In the rows, 100 means zero.
Known rows, with every step that occurs
zizar/turuzul: 97 98 120 83 117 109 98 107 80 100 104 107 118 103 106 104 94 87 102 91 98 118 94
zizar/turuzul/vifaf/tamaf/buni/tati: 110 127 136 110 82 102 82 119 88 57 99 129 133 56 139 121 142 91 130 72 115 132 85
tibuk/buni/turuzul/vifaf/tamaf: 106 128 86 124 87 93 104 120 66 73 70 145 45 24 107 119 167 108 123 158 125 83 84
tibuk/buni: 91 115 98 102 92 85 108 114 79 88 78 101 61 86 109 111 103 96 92 113 75 98 83
buni/tamaf/vifaf/turuzul/tibuk: 70 90 144 112 88 36 108 117 92 108 144 109 117 121 84 80 106 102 77 115 84 97 131
tati/tibuk/buni: 95 132 114 80 87 80 109 110 56 91 71 127 72 74 109 110 109 111 77 89 74 60 60
tati/tibuk: 102 120 121 79 93 101 100 93 77 102 85 124 113 85 98 102 103 111 79 77 100 60 73
turuzul/tibuk/buni/tati: 90 117 103 96 74 63 130 115 71 82 81 132 37 74 109 73 140 83 104 111 78 124 89
tati/tibuk/buni/turuzul: 103 144 114 74 92 82 106 120 55 79 56 149 65 58 100 102 133 96 74 120 94 61 74
tamaf/buni/turuzul: 116 120 108 94 95 82 93 112 91 74 85 122 127 84 109 101 129 75 93 108 92 112 111
vifaf/tamaf: 92 96 82 108 92 123 74 114 113 97 84 112 112 90 107 118 110 117 105 98 133 95 103
tibuk/buni/tamaf: 87 102 129 102 75 69 106 132 81 87 72 87 62 99 106 126 105 76 81 128 80 121 107
zizar/turuzul/tibuk: 101 90 123 80 113 90 125 88 54 113 106 124 102 98 104 68 117 81 112 101 84 126 87
tamaf/buni/vifaf/turuzul: 75 110 129 95 112 60 95 114 135 66 115 121 158 91 89 81 81 99 73 75 106 71 127
vifaf/buni/turuzul: 95 118 84 86 96 98 109 127 95 90 76 129 86 68 116 118 119 95 109 119 114 94 144
zizar/turuzul/vifaf/buni: 106 108 131 97 96 95 130 96 57 101 114 111 90 60 131 122 108 106 139 98 92 99 108
tibuk/buni/vifaf: 82 122 105 104 108 83 110 125 102 77 71 114 82 76 92 105 105 86 84 110 95 96 121
vifaf/tamaf/buni/tati: 98 121 97 104 73 104 68 124 129 58 72 116 133 89 132 123 126 97 100 65 127 122 107
buni/turuzul: 107 113 93 93 104 103 101 114 94 88 90 125 93 81 89 95 132 84 95 128 121 96 120
turuzul/vifaf/buni: 110 111 109 107 80 84 128 93 77 99 109 109 71 57 127 114 111 118 136 118 91 87 115
tati/tibuk/buni/vifaf: 79 141 125 83 106 81 108 117 78 79 62 136 93 68 89 102 108 97 64 85 96 55 92

Rows
119 148 137 100 56 94 86 104 81 63 87 152 131 42 128 119 156 122 105 66 120 73 68 -> turuzul/vifaf/tamaf/buni/tati/tibuk
62 90 135 94 76 29 134 116 71 100 97 124 55 93 91 72 107 86 83 135 81 86 96 -> vifaf/turuzul/tibuk/buni/tamaf
87 132 99 93 78 86 106 131 96 66 75 115 52 79 117 105 123 90 91 102 93 115 95 -> tibuk/buni/tati
64 119 109 86 79 41 134 113 86 76 108 143 38 72 104 60 121 104 87 112 93 86 93 -> vifaf/turuzul/tibuk/buni/tati
95 98 162 101 82 82 125 121 58 102 108 102 89 72 126 133 110 75 131 113 97 117 127 -> zizar/turuzul/vifaf/buni/tamaf
123 120 111 114 98 92 115 97 75 87 109 133 76 49 85 86 153 92 127 153 121 85 99 -> buni/turuzul/vifaf
103 116 93 101 95 70 114 117 71 103 103 137 98 79 113 94 142 101 108 121 87 111 155 -> tamaf/vifaf/buni/turuzul/tibuk
86 152 121 80 80 87 86 137 93 80 100 127 117 83 136 133 122 125 79 46 94 77 128 -> tamaf/vifaf/buni/tati/tibuk
112 110 139 105 112 103 121 90 57 105 123 109 95 72 101 98 118 95 127 111 96 108 75 -> zizar/turuzul/vifaf
72 101 115 108 109 68 85 114 116 90 149 102 128 108 97 101 88 131 80 86 98 72 118 -> tamaf/vifaf/turuzul
95 139 127 71 83 103 96 116 92 87 89 137 101 86 101 95 124 103 78 65 116 73 83 -> buni/tati/tibuk
88 123 152 83 69 72 106 128 61 96 66 115 77 90 102 124 107 86 65 105 81 77 78 -> tati/tibuk/buni/tamaf
117 117 94 128 95 111 94 108 86 89 87 139 87 43 97 106 159 107 126 149 149 81 105 -> buni/turuzul/vifaf/tamaf
114 105 96 129 88 108 95 94 88 95 97 117 94 56 104 112 132 125 130 120 129 81 87 -> turuzul/vifaf/tamaf
95 101 120 82 106 75 132 99 35 102 87 127 63 82 117 83 117 80 106 114 63 128 70 -> zizar/turuzul/tibuk/buni
86 131 100 103 83 87 87 143 119 74 111 103 106 94 139 134 116 114 102 68 94 120 160 -> tamaf/vifaf/buni/tati
60 107 117 99 124 76 105 117 131 84 120 125 119 90 74 76 83 103 74 96 134 60 138 -> buni/vifaf/turuzul
93 116 95 108 93 84 90 120 97 97 113 89 119 96 131 140 97 122 100 79 77 105 146 -> tamaf/vifaf/buni
119 130 108 116 97 78 127 108 51 78 87 131 35 38 99 99 154 90 119 163 95 84 89 -> tibuk/buni/turuzul/vifaf
77 115 124 86 127 73 132 111 57 90 83 137 84 75 93 77 117 67 94 109 83 125 108 -> zizar/turuzul/tibuk/buni/vifaf
